What can hang from each mark:
vazi: zogev
sopesap: tefiz
zogev: sugamu
tefiz: betera nupag sopesap vazi zogev
kage: sugamu tefiz
vugu: tefiz
nupag: betera
sugamu: kage

Every row comes from one small tree of marks. The marks that hang from a mark follow it in brackets, in alphabetical order. Every link used is in the known rows. Which tree was each row made from?
Known rows:
kage[sugamu tefiz[nupag[betera] sopesap vazi zogev]]: [-1.47 -0.32 -3.72 -4.33 -0.97 -0.94 -0.57 -0.08  1.12 -2.32  1.75 -0.47
  2.08 -0.93  1.97 -0.01  0.68 -1.69 -0.03  1.15]
sopesap[tefiz[vazi zogev[sugamu]]]: [-0.01  0.38 -2.59 -1.34 -0.45 -0.18  0.52 -0.18 -1.57  0.12  1.40 -0.18
  1.59 -0.34  2.56 -0.46  2.75 -2.44  0.62  0.59]
sopesap[tefiz[betera]]: [ 0.98 -0.34  0.09  0.16  0.12 -0.23  1.05 -0.68 -0.98  0.97  0.20 -0.96
  0.41 -1.85  0.91  0.09  0.65 -0.11 -1.33  0.26]
sopesap[tefiz[nupag[betera] vazi[zogev[sugamu[kage]]]]]: [ 0.12 -0.09 -3.35 -3.15 -2.04 -0.28 -0.64 -0.83 -0.07  0.89  2.09 -0.39
  0.79 -0.91  2.66  1.46  1.56 -1.48 -1.44  0.85]
vugu[tefiz[betera]]: [ 0.08 -0.53  0.78 -2.74  0.05 -0.38  1.33 -0.14  1.00 -0.64 -0.12 -0.54
  0.22 -1.79  0.08  0.58  0.28  0.49 -0.92  0.83]
sugamu[kage[tefiz[betera]]]: [ 0.43  0.22  1.15 -1.59 -0.03 -0.02  1.12 -0.77  0.44 -0.27  0.38  0.64
 -0.29 -0.70  0.21  1.30  0.87 -1.57 -1.59  0.28]
zogev[sugamu[kage[tefiz[betera nupag vazi]]]]: [-0.44  0.08 -0.94 -5.13 -0.29 -0.96 -0.19 -1.13  0.25 -0.36  1.72  0.18
  1.67 -1.27  1.55  1.35  2.51 -1.65 -1.40  1.41]
kage[sugamu tefiz]: [-1.26  0.96 -1.23  0.45 -0.22  0.01  0.73  0.55  0.58 -0.57  0.33  1.42
  0.62  0.71  0.71 -1.25  0.48 -0.95  0.38  0.26]
vazi[zogev[sugamu[kage[tefiz[nupag]]]]]: [-0.72  0.92 -0.69 -2.97 -2.24 -0.15 -0.18 -0.74  0.37 -0.08  1.17  1.59
 -0.27  1.10  1.14  0.81  1.92 -1.81 -0.08  0.95]
vugu[tefiz[betera nupag sopesap vazi]]: [ 0.43 -1.63  0.24 -7.38 -0.78 -1.62  0.40 -0.64  1.03 -1.57  0.94 -1.15
  1.61 -2.58  1.04  1.24  1.45  1.03 -0.91  1.58]
kage[sugamu tefiz[betera sopesap]]: [-1.09  0.44  1.56 -1.71 -0.75 -0.49  1.05 -0.36  0.60 -0.45  0.56 -0.02
  0.83 -1.63  0.58 -0.19  1.61 -0.61 -0.62  0.73]
sopesap[tefiz[betera nupag vazi zogev[sugamu[kage]]]]: [ 0.21 -0.34 -2.53 -6.23 -0.32 -1.06 -0.47 -1.47 -1.83 -0.34  1.82 -0.40
  1.47 -1.91  2.46  1.04  1.84 -2.19 -0.73  1.41]
sugamu[kage[tefiz[betera nupag sopesap zogev]]]: [ 0.13 -0.48  0.68 -6.08 -0.94 -0.98  0.06 -1.57 -0.21 -1.85  0.75  0.06
  0.06 -1.14  0.49  1.77  0.84 -1.70 -0.95  1.07]
vazi[zogev[sugamu[kage]]]: [-0.62  0.82  0.83 -1.94 -2.14  0.22 -0.21 -0.52 -0.22  0.63  0.89  0.91
 -0.93  0.44  0.73  0.96  1.85 -1.86  0.41  0.45]
vugu[tefiz]: [ 0.17 -0.32 -0.05 -1.66 -0.05 -0.02  1.19  0.51  1.12 -0.63 -0.21  0.56
  0.14  0.11  0.02  0.05 -0.11  0.27 -0.24  0.50]
vugu[tefiz[nupag[betera] vazi zogev]]: [-0.24 -1.39 -4.52 -5.37 -0.02 -0.98 -0.29  0.09  1.37 -2.41  1.26 -0.95
  1.49 -1.17  1.45  0.73 -0.67 -0.51 -0.35  1.19]
sopesap[tefiz[nupag]]: [ 0.75 -0.47 -2.28 -1.02 -0.04 -0.42 -0.05 -0.39 -0.84  0.46  0.21  0.20
  0.58 -0.04  1.06 -0.30 -0.65  0.77 -0.73  0.36]
sugamu[kage[tefiz[betera nupag sopesap vazi zogev]]]: [ 0.38 -0.82 -0.33 -7.35 -0.99 -1.32  0.09 -1.44 -0.20 -2.31  1.60 -0.16
  0.94 -1.50  1.49  1.73  2.08 -2.16 -0.57  1.35]

Write each row's tree:
[ 0.93  0.09  0.24 -3.04 -2.12 -0.43  1.18 -1.02  0.24 -0.94  1.62  0.35
 -0.50 -1.21  1.90  1.44  3.01 -2.64 -0.42  0.56] => sugamu[kage[tefiz[betera vazi[zogev]]]]
[-1.43 -0.11 -1.21 -4.60  0.02 -1.03 -1.38 -1.23 -0.97 -0.63  0.82 -1.50
  1.01 -2.00  0.61  0.34  0.77 -0.71  0.24  1.30] => tefiz[betera nupag zogev[sugamu]]
[-0.54  0.35 -1.28 -4.24 -0.43 -0.23 -0.45 -0.39 -0.88 -0.94  1.50  0.52
  0.69  0.09  1.47  0.89  2.09 -2.98  0.77  0.75] => tefiz[vazi zogev[sugamu[kage]]]
[-0.42 -0.02 -2.08 -3.28 -0.14 -0.88 -0.40 -1.21 -1.78  0.26  0.77 -1.27
  1.33 -2.01  1.58 -0.01  1.09 -0.84 -0.40  1.17] => sopesap[tefiz[betera nupag zogev[sugamu]]]
[-1.27  0.39  0.55 -2.86 -0.91 -0.70  0.81 -0.47 -0.08 -1.65  0.65 -0.17
  0.73 -1.53  0.86 -0.33  1.69 -1.91  0.38  0.86] => kage[sugamu tefiz[betera sopesap zogev]]
[-0.80  0.21 -2.08 -3.81 -2.04 -0.92 -1.41 -0.60 -0.21 -0.35  1.64 -0.48
  0.94 -0.46  1.86  0.05  2.59 -0.68  1.19  1.05] => tefiz[nupag vazi[zogev[sugamu]]]
[-0.27  0.46 -0.64 -0.99 -0.16 -0.20  0.69 -0.93 -1.67  0.75  0.68 -1.21
  0.89 -2.07  1.46 -0.03  1.97 -1.79 -0.30  0.66] => sopesap[tefiz[betera zogev[sugamu]]]
[-0.04 -1.09 -0.64 -4.92 -0.02 -1.16  0.22 -0.42  0.87 -1.04  0.06 -0.68
  0.63 -1.77  0.14  0.59 -0.60  1.32 -1.01  1.23] => vugu[tefiz[betera nupag]]
[ 0.74 -0.59  0.69 -6.38 -2.79 -1.23  0.32 -1.50  0.36 -1.44  1.86  0.07
  0.16 -1.52  1.73  2.00  3.05 -1.52 -0.72  1.15] => sugamu[kage[tefiz[betera nupag sopesap vazi[zogev]]]]
[-1.17  0.94  0.09 -1.21 -0.26 -0.19  0.75 -0.75 -0.23 -0.48  0.75 -0.66
  0.95 -1.38  0.86  0.19  2.61 -2.54  0.02  0.77] => kage[tefiz[betera zogev[sugamu]]]
[-0.62  1.42  0.82 -0.83 -2.21  0.43  0.81 -0.41  0.41  0.36  1.02  1.57
 -0.72  1.09  1.06  0.74  2.80 -2.70  0.03  0.50] => vazi[zogev[sugamu[kage[tefiz]]]]
[-0.15 -0.80 -2.43 -5.16 -0.19 -0.76  0.04  0.04  0.26 -2.22  0.21  0.35
  0.38  0.09  0.42 -0.04 -1.02 -0.17  0.71  1.16] => vugu[tefiz[nupag zogev]]
[-0.61 -0.64 -0.05 -8.58 -1.11 -1.45 -1.21 -1.64 -0.91 -1.29  1.78 -0.97
  1.27 -2.22  1.50  1.98  2.46 -1.75 -0.28  1.68] => tefiz[betera nupag sopesap vazi zogev[sugamu[kage]]]
[-1.20 -0.10 -2.64 -3.30 -2.66 -0.83 -0.34 -0.25  1.56 -1.55  1.90 -0.39
  1.36 -0.94  2.17  0.10  1.65 -0.85 -0.21  1.02] => kage[sugamu tefiz[nupag[betera] sopesap vazi[zogev]]]
[ 0.74 -0.98 -4.25 -1.38  0.02 -0.52 -0.29 -0.26  0.18  0.22  1.26 -1.18
  1.78 -1.39  1.96  0.41 -0.37  0.30 -1.78  0.51] => sopesap[tefiz[nupag[betera] vazi]]
[-0.23 -1.00  0.40 -5.55 -0.64 -1.30 -0.99 -1.44 -0.70 -1.62  0.39 -1.68
  0.45 -2.31  0.29  0.88  0.25  0.07 -0.03  1.10] => tefiz[betera nupag sopesap zogev]
[-1.07 -0.04 -2.72 -5.28 -1.25 -1.15 -0.23 -0.05 -0.01 -2.71  1.66  0.66
  1.83 -0.01  2.06 -0.79  1.59 -1.75  1.31  1.28] => kage[sugamu tefiz[nupag sopesap vazi zogev]]
[ 0.38 -0.88 -1.25 -5.25 -0.06 -0.93  1.25 -0.27  0.07 -2.23  0.93 -0.97
  0.88 -2.25  1.32  0.46  1.45 -1.43  0.46  1.04] => vugu[tefiz[betera vazi zogev]]
[-0.93  0.14 -0.44 -4.14 -1.06 -0.98  0.86 -0.55 -0.07 -2.10  1.52 -0.41
  1.54 -1.98  1.88 -0.29  2.92 -2.42  0.73  1.11] => kage[sugamu tefiz[betera sopesap vazi zogev]]
[-0.04 -0.48 -0.21 -2.81 -0.75 -0.16 -0.15 -0.71  1.74 -0.42  0.69  0.30
  0.41 -0.01  0.11  2.06 -0.40 -0.43 -2.57  0.68] => sugamu[kage[tefiz[nupag[betera] sopesap]]]
[ 0.11  0.19 -2.91 -2.56 -2.13 -0.74 -0.35 -0.61 -1.12  0.57  1.69 -0.19
  1.26 -0.45  2.87 -0.32  2.89 -0.76  0.45  0.96] => sopesap[tefiz[nupag vazi[zogev[sugamu]]]]
[ 1.09 -0.13 -2.80 -1.16 -0.30 -0.24  0.84 -0.04 -1.55 -0.67  1.07 -0.07
  0.91 -0.41  2.24 -0.41  1.42 -1.98  0.64  0.18] => sopesap[tefiz[vazi zogev]]
[-0.92 -0.61 -1.29 -7.52 -1.18 -1.42 -0.06 -0.18  0.41 -1.96  1.29 -0.27
  1.95 -0.72  1.63  0.51  2.46 -0.83  0.87  1.92] => vugu[tefiz[nupag sopesap vazi zogev[sugamu]]]
